Each row comes from the steps of one path. Every step used is in the known rows, and no mark comes twice. Write the path behind each row, first mark first.
Known rows
V, Y, R, D, A, J, H: [ -4  10  25   7   8  -2  25   3 -16   2  -7   6  -5   0  14  -9  -3   4
  18   8   4   9 -11   8   1 -16   9  -7  15   1   3  -1  17  -3   9   4
   3  18  -4]
A, D: [ -4  -5  -3  -2  -5   1  12  -2   0  -6 -17   2 -11  -1   2  -3  -7   3
   3   2  -2   8  -8   8  -1  -2   1   8   2  -9  -5   0   1  -3   8   0
  -3   6 -10]
N, A, S, V: [ -3   3 -14   5   1  -3  11  -3  14   1  -3 -17 -15  -3   6  -4   1   1
   8   0   2  13  -4   4   4 -10  -1  -3   2  -1  -5   5  -1  -8  12   3
   2   7 -12]
Y, R, D, A, S: [ -4  10  25  21   1  -2  17   1  -9   4  -5   2  -7  -4   7  -9   4   3
  10  14 -18  11 -11   5   1 -11   6  -7  12  -6   4   2  14  -3  12   3
   0  16  -7]
N, A, D, R: [ -6  -3  -3  -9   0  -3  24  -1   3  -5  -6   0 -18  -3   4  -6  -6   1
  12   7 -10   6  -5   9  -1  -9   6  -2   7  -4  -5  -1  -3  -7  12   2
  -1   9 -11]
V, S: [ -2   4  -9   4   2  -6   4  -2   4   3   5 -15  -6  -1   7  -6   0   2
  -3   0   5   5  -4   2   5 -12  -2   3   1   4  -6   3  10  -3   2   2
  -1   4 -11]
T, A: [ -3   0  -5  -6  -6   3   3  -4   5   1  14   3  -3   2   6  -6  -5  -1
   8   6   0  11  -1   8   0  -2  -3   0   5  -9  -8  -5  -6  -6  -2   3
   1  -2 -10]
T, A, S, V, Y: [ -4   9 -15  -2  -8   0   5  -3  -1  -3  -4 -13  -5   2   5  -2   0  -7
  17   5   8  22   1   5   3 -10  -7  -3   9 -10  -7  -1   8 -12   5   6
   0   6 -16]
D, A, J: [ -6  -6  25  10   7   3  -1   0   7   9   1  -1  -3  -2  10  -6  -6   4
   4   8   8   5  -6   8   1  -3  -1   1   3  -5  -4   0 -12   0   4   0
   3   1  -3]
R, D, A: [ -5   6  15   7   4  -1  10   1  -2   7   4  -1  -5  -5   7 -11   0   3
   9  14 -12   3  -6   6   3  -8   2  -3   3  -5  -1  -1   1  -2   5   4
   2   5  -5]
R, D, A, Y: [ -5   8  18   8  -1   0  14   2 -10   5   0  -1  -8  -5   7  -7   0   2
   9  12 -12   2  -6   7   5  -5   4  -2   1  -7  -2   1   5   1   5   3
   4  10  -7]
H, J: [ 3  1  0 -3 -3 -1  8 -3  3  2 -5 -4 -6  0  5 -6 -7  8  2 -2  6  2 -9 14
  4 -4 -1  2 -1  7 -3  1 -5 -3  5  1  4  6 -4]
N, A, S: [ -3  -1 -16   9  -3  -2  15  -4  14   3   0  -6 -13   1   7  -6   0   3
   8   0  -2  11  -6   6   2  -6  -1  -3   2  -3  -3   3  -7  -6  10   1
   2   6  -9]
Y, V, S, A, J: [ -5   2   5  14   6  -3   3  -1  -2  12   2  -3  -8   0  15  -5   1   5
   6   5  13  10  -4   0   4 -24   1   9   8   1  -7   6   6  -2   2   0
  -2  10 -12]
S, V, Y, A: [  0  15  -7  -7   4  -7   7  -1  -4  -3   7 -11  -4  -2   6  -6  -1 -11
  20   3   3   7  -4   2   5 -14  -1   7   1  -3  -6   3  14  -4   6   7
   5   5 -15]
Y, V, S, A, T: [ -3   8   4  16  -1  -5   2  -3   7  14  22 -11  -8   0   7  -9   6   2
   8   5   3  14  -4  -1   1 -22  -4  11   9   1  -7   5   6  -5   1   3
  -1   6 -16]
J, A: [  0   0  -3  -2  -5  -1  10  -5   7   3  10  -6  -5   4   5  -6  -4   0
   5  -1  -2   3 -12   7   0  -1  -3  10   4   4  -2   0  -8  -1   3   2
   2   0  -4]
C, A, S, V, Y, R, D: [ -4  14   4   4   3  -7  32  -1  -3  -5  -8 -18 -11  -6  10  -3   5 -11
  20  10  -2  19  -1   1   7 -22   5 -11  12  -5   0   0  28  -6   9   9
   0   9 -16]
H, J, A, S, V, Y, R: [  5  11   0   5  -7  -4  24  -4  -7  -4 -11 -15 -10   3   7  -2  -2   1
  13  -4   9  14 -15  10   2 -12  -2   3  11  12   1   4   9  -5  12   5
   4  18  -8]
Y, A, D: [ -3  -4  -1   4  -2   1   9  -2   2  -6   2   9 -10   0   3  -5  -7  -3
  11   5  -8   4  -6  10  -1  -2   0   9  -1 -10  -7   1  -1   2   7   2
   1   5 -11]
V, Y: [ -2   9 -12  -8  -4  -5  13  -1  -6  -2  -3  -3   0   2   7  -7  -3  -4
  13  -1   3   8  -6   4   2  -9   1   5   4  -3  -3  -1   7  -5   4   4
   1   4 -10]
C, A, S, V, Y, R: [ -3  11   1   5   0  -6  24  -3   3  -4  -3 -20  -9  -4   8  -2   2 -11
  18   4   4  19  -2   1   5 -19   2  -7   9  -4  -1   0  19  -5   9   8
   2   6 -16]
T, A, Y, V: [ -4   4   3  -2 -10   4  11  -3  -6   5  10   3  -6   0   9  -1  -2  -1
  10   4   1  15  -4   9   4  -5   1   6   7  -6  -9   0   6  -5   1   2
   2   6 -14]
N, A: [ -3   0 -11  -2   2  -3  16  -4  12   4  12  -1 -11  -1   8  -8  -2   4
   9   0  -1   5  -6   6   2  -6   3   0   1  -2  -5   0  -8  -5   5   1
   4   2  -8]
D, A: [ -2   1  11   7   1  -1  -1  -3   6   8  11  -4  -3  -4   5  -9  -4   3
   7   7  -3   3  -7   6   0  -3  -2   4   0  -4  -4   0 -11  -2   5   2
   6   1  -5]
J, A, C: [ -1  -3   5   0  -3   1  17  -4  13   8  12  -9  -6   0  -1  -4  -4  -1
   3   1  -4   2  -8   7  -5  -4  -9  11   3   5  -4   1 -13   1   7   4
  -1  -6  -7]
V, S, A: [ -1   4 -13   9  -1  -6  -1  -3   1   6  13  -6  -8   1   9  -9   0   2
   5   4   4   4  -1   0   1 -17  -2   5   1  -4  -7   3  -3   0   2   2
   2   6 -12]
H, J, A, C: [  4  -3   7   0  -4   1  21  -5  11   8   5 -10  -8   0   0  -4  -8   5
   2  -2   5   0 -10  14  -2  -5 -10   9   0  14  -3   1 -16   1   8   3
   3  -1  -3]
H, J, A, N: [  2  -7   9  -3  -3   3  20  -8   8   2   5 -12 -10   4   2  -2  -9   9
  -3  -4  11   4 -11  15   2   1  -4   3   1  13  -5  -1 -11   2   7   4
   5   3  -2]
V, S, A, D: [ -4  -1 -15  10  -3  -3   5  -3  -2   0   0  -3 -14   1   7  -6  -3   4
   6   5   5   8  -3   2  -2 -16  -2   8   2  -9  -9   2  -2   0   5   1
  -1   9 -14]
T, A, D: [ -6  -6  -6  -5  -9   5  11  -4   0  -5   0   8  -9   2   4  -3  -8   1
   8   6   0  15  -2  11  -3  -1  -3   2   6 -15  -9  -5  -5  -6   1   2
  -2   2 -12]

Which path is each row?
[ -1   9 -11  -2  -1  -5  11  -2  -5  -1  13   4   0   3   8  -8  -3  -9
  21   2  -1   6  -5   5   2  -9  -1   6   1  -5  -5   0   6  -1   4   5
   5   3 -11] => V, Y, A
[ -3   3   2   5   0  -4  23  -3   5   5  11 -18 -11  -6  12   1   1  -4
   6   2   8  11   0   3   9 -17   4   2   1   5  -7   1  17   1   2   4
   3   4 -17] => C, A, Y, V, S
[  4   3   7   1  -9   1  21  -4  -4   6  -1  -6 -10   2   8  -1  -5   7
   4  -5   7   5 -15  15   4  -5  -1  12   2  17  -4   3  -1   1   7   1
   6  12  -5] => H, J, A, Y, V
[ -5  -5  22   7   3   3   6  -5   8   6  13 -10  -6  -3   2  -5  -6   5
  -1   7   2   5  -4   7   0  -1  -3  -1  -1  -5  -6  -2 -10   2   8   4
   6  -2  -7] => D, A, N
[ -3  -1  19  10   2   1   6  -2  11  14  15  -8  -4  -7  -1  -8  -4   1
   5   9  -4   2  -3   6  -4  -7  -8   6  -1  -3  -5   1 -16   1   9   4
   3  -5  -8] => D, A, C
[ -3   4  16   1  -3  -2  28  -2   1  -1  10  -4 -12  -5   8   0  -2  -7
  10   3  -3   8  -3   6   4  -7   9  -3   4  -6  -3  -1  10   3   4   4
   5   3 -13] => C, A, Y, R
[ -2  10   2  16  -4  -6  10  -1 -12   3  12  -1 -13   0  10  -4   2   1
   8   2   0   7  -5   1   1 -16   4   5   4  -7  -6   5   8   3   5   1
   3  14 -15] => V, S, A, Y, R
[ -3   5  -1  13  -3  -4  -3  -3  13   9  25 -14  -9   2   4  -9   3   0
   8   5   4   9   0   0  -1 -15  -7   5   4  -6  -7   2  -6  -3  -2   3
   1   1 -14] => V, S, A, T
[ -3   7 -11   0  -1  -5  18  -3  10  -3  -6 -27  -8  -4   7  -1   1 -11
  17   4  10  16   2   1   6 -16  -3  -5   4  -3  -4   0  11  -6   7   8
   3   1 -16] => C, A, S, V, Y
[ -3   0   6  19  -4   1  -3  -3   8   7   0 -11  -5  -2   4  -7  -2   3
   6   7  -3   9  -7   6  -1  -3  -5   1   1  -5  -2   2  -9  -3  10   1
   4   5  -6] => D, A, S
[ -7  -5   7 -11  -1  -2  24  -1   7  -7  -5  -9 -14  -6   3  -3  -8  -7
  12  11  -7   6   1   8   0 -11   5  -4   6  -6  -5  -6   2  -3   7   5
  -1   1 -12] => C, A, D, R
[ -2   5  -3   5 -10  -1   4  -2  -5   4   7   5  -9   1   6  -4  -3  -1
  13   2  -2   1  -2   6  -1  -4   1  10  -2 -14  -7   2 -11   4   5   0
   5   7 -10] => S, A, Y
[ -2   7   8   2  -6  -1  12  -1  -7   5  -6  -2  -8  -3   8  -1   0   1
   4  -1  -1   8  -9   6   6  -6   4  11   2   0  -5   5  13  -1   7   0
   1  10 -12] => A, Y, V
[ -3   4  -1  -2   1  -2  17  -4  -2  -3  13  -2  -3   3   4  -5  -5  -7
  15   2   2   8  -2   6   2  -6  -1   1   1  -7  -7  -1   7   2   6   7
   5   1 -13] => V, Y, A, N
[ -2  10   1  12  -2  -3   1  -2   1   3  -5 -21  -5  -3   5  -6   0  -3
  15   6   5  13  -5   2   2 -11  -6   2   3  -4  -3   4   3  -7  12   5
   5   9 -12] => D, A, S, V, Y
[ -3   1  -4   3   0  -2  11  -4  19   0  -4 -27 -10  -6   5  -1   0  -7
   8   5   5  12   2   3   5 -12  -3  -4   1  -2  -4   1   4  -4   6   6
   2  -1 -14] => C, A, S, V
[ -4   2  23  11  -2   1  -2  -3  19  12  25 -12  -3  -2  -1 -10  -1   1
   7   7  -5   8  -5   6  -2  -1  -7   3   3  -6  -4  -1 -13  -4   1   4
   5  -4  -8] => D, A, T
[ -2   7  -6  11   0  -6   2  -3  -2  11  13  -5  -7  -1  12  -9   3   4
   7   4   4  10  -5  -1   3 -24   0  11   6   3  -7   5   7  -3   4   1
   0  11 -14] => Y, V, S, A
[ -6   6  37  12   6   0  24  -1  -9   3   7   3  -9  -5   5  -8   1   4
   4  14 -14   8  -9   5   2  -9   8 -10  10  -7   0  -1  14   1  10   5
   2  10  -8] => Y, R, D, A, N
[ -2   6  -5   5  -3  -2  -1  -2   6  -1 -18 -21  -9  -3   2  -2   1  -3
   3   3   1  11  -4   3   4  -7  -5   3   2  -1  -3   6   8  -7  11   2
  -1   7 -13] => A, S, V
[ -1  15  -8 -12   1  -7   9  -1  -5  -3  -8 -16  -4  -2   6  -4  -1  -6
  14   0   7  10  -5   1   6 -14   0   6   3  -1  -5   2  15  -8   6   6
   2   5 -14] => S, V, Y
[ -2  13 -10   6   1  -7  25  -2   0  -2  -4 -11 -14  -2   9  -5   4  -2
  19   0   1  19  -8   1   3 -17   4  -5  10  -3  -2   5  15 -10  14   5
   3  15 -15] => N, A, S, V, Y, R
[ -2   7   3   7  -9  -1   6  -2  -8   8   5   6  -9  -1   9  -4   0   0
  14   3  -2   6  -5   4   1 -11   3  14   1  -9  -7   5  -3   2   6   0
   4  11 -13] => S, A, Y, V
[ -3  -7  12  -1   6   4   3   0  11   4 -13  -2  -7   3  10  -4 -10   7
  -1  -2  18   0  -6  13   2  -4   2   2   3   6  -2   1  -4  -2   5  -2
   0   5  -1] => A, J, H
[ -3   2  -7  -2  -3  -2  21  -2   5   2   7  -2 -14  -2   8  -3  -2   3
   9  -3   0   5  -6   8   4  -2   5   2  -2  -4  -7   2  -5   0   6   1
   6   5 -10] => N, A, Y
[ -3  13   7  16  -2  -6  18   1 -18   3   7   0 -14  -2  12  -6   5   1
  10   8  -7   6  -4   0   4 -19   6   0   7  -8  -4   5  17   3   5   2
   1  18 -15] => V, S, A, Y, R, D
[-4 -5 13  5  7  2  2 -1  6  2  6  7 -4  1 10 -5 -7 -4  8  6  2  2 -4 11
  2 -3  0  4  2 -6 -5  2 -4  3  2  0  1  0 -6] => Y, A, J
[ -6  -6   6  -6  -4   6  10  -6   7   0  15  -2  -5   2   2  -2  -7   0
   2   6   5  13   2   9   1   0  -5  -6   5 -10 -10  -6  -5  -3   1   5
   1  -5 -11] => T, A, N
[ -3  13  -1 -13   1  -7  14   2 -12 -11  -8 -11 -10  -4   3  -5  -4 -13
  23   9  -5   8  -2   5   2 -16   2   5   6  -6  -6   2  18  -7  12   7
   1  11 -18] => S, V, Y, A, D, R
[ -2   0   3   6  -3  -1   6  -3   7  12  12   2  -7  -2   0  -8  -3  -2
  11   7  -4   1   1   4  -7 -11  -7  10  -1 -11  -7   2 -20   2   8   3
   1  -3 -11] => S, A, C
[-7  1 24  6  5  2 16 -2  0  5  5 -5 -7 -5  3 -8 -2  5  3 14 -8  5 -4  7
  3 -6  1 -8  2 -6 -3 -2  3  1  7  5  2  3 -6] => R, D, A, N
[ -6  -1   7 -11  -4  -2  13   1  -6  -8 -21  -3 -13  -3   0  -5  -8  -2
   7   9 -13   4  -5   9  -2  -7   4   3   7  -6  -4   0   5  -6  12   1
  -5   9 -11] => A, D, R
[  3  -1  10   1  -8   1  13  -5  17   7  15 -13  -8   5   0  -5  -5   5
   4  -3   5   6 -11  15  -1   0  -9   7   5  12  -2  -1 -15  -3   1   3
   4   0  -3] => H, J, A, T
[ -5  10  16   0  -7   2  24   0 -16  -2   8  10  -9  -1   9  -3   0  -2
  11   9 -11  13  -4   9   3  -4   7  -6  12 -13  -5  -2  17  -2   2   4
   1  11 -13] => T, A, Y, R, D
[ -2  -6   5   5   3   4  -3  -1   8   8  -1   7  -9   4  11  -7  -9   6
   9   2  15  -1  -3  10  -3  -8   1   6   2  -3  -4   1 -18   1   4  -2
   4   7  -2] => S, A, J, H
[-1  2 -1 -1  5  0 10  0  1  0  3  4 -3  5 12 -6 -8 -3 18  0 14  3 -5 11
  2 -9  1  4  3  2 -4  0  3  0  4  3  5  7 -6] => V, Y, A, J, H
[ -3  22  18   1   6  -8  20   2 -18  -1  -2  -8  -6  -7   9  -8   4  -5
  20  10  -6  13  -9  -1   5 -21   6  -3  12  -4  -1   2  26  -7  10   8
   4  15 -13] => S, V, Y, R, D, A
[ -4  -1 -10   5 -11   4   2  -5   7   2   3  -3  -5   3   4  -4  -3  -1
   8   6   0  16  -1   8   0  -1  -7  -4   7  -9  -6  -2  -5  -8   3   2
  -1   2 -11] => T, A, S
[ -1   6   2   7  -6  -2  18  -4  -4   5   8 -14 -10   1  10  -1   1   1
   3  -3   3   8 -12   4   6 -11  -1  14   5  12  -5   5  11   1   5   2
   2  11 -12] => J, A, Y, V, S
[ -4 -11  11  -3   8   3  14  -2  23   4   0 -10  -9  -1  13  -2 -10   1
   4   2  20   3   0  12   3  -8   3  -4   2   5  -3  -4  -7   1   2   2
   4  -2  -3] => C, A, J, H
[ -4  -2   3  -5  -4   4  11  -3  10   8  17   0  -4  -2   0  -5  -5  -3
   7   7  -1  10   3   8  -4  -5  -9   1   5  -8  -9  -3 -10  -4   2   5
  -2  -9 -12] => T, A, C
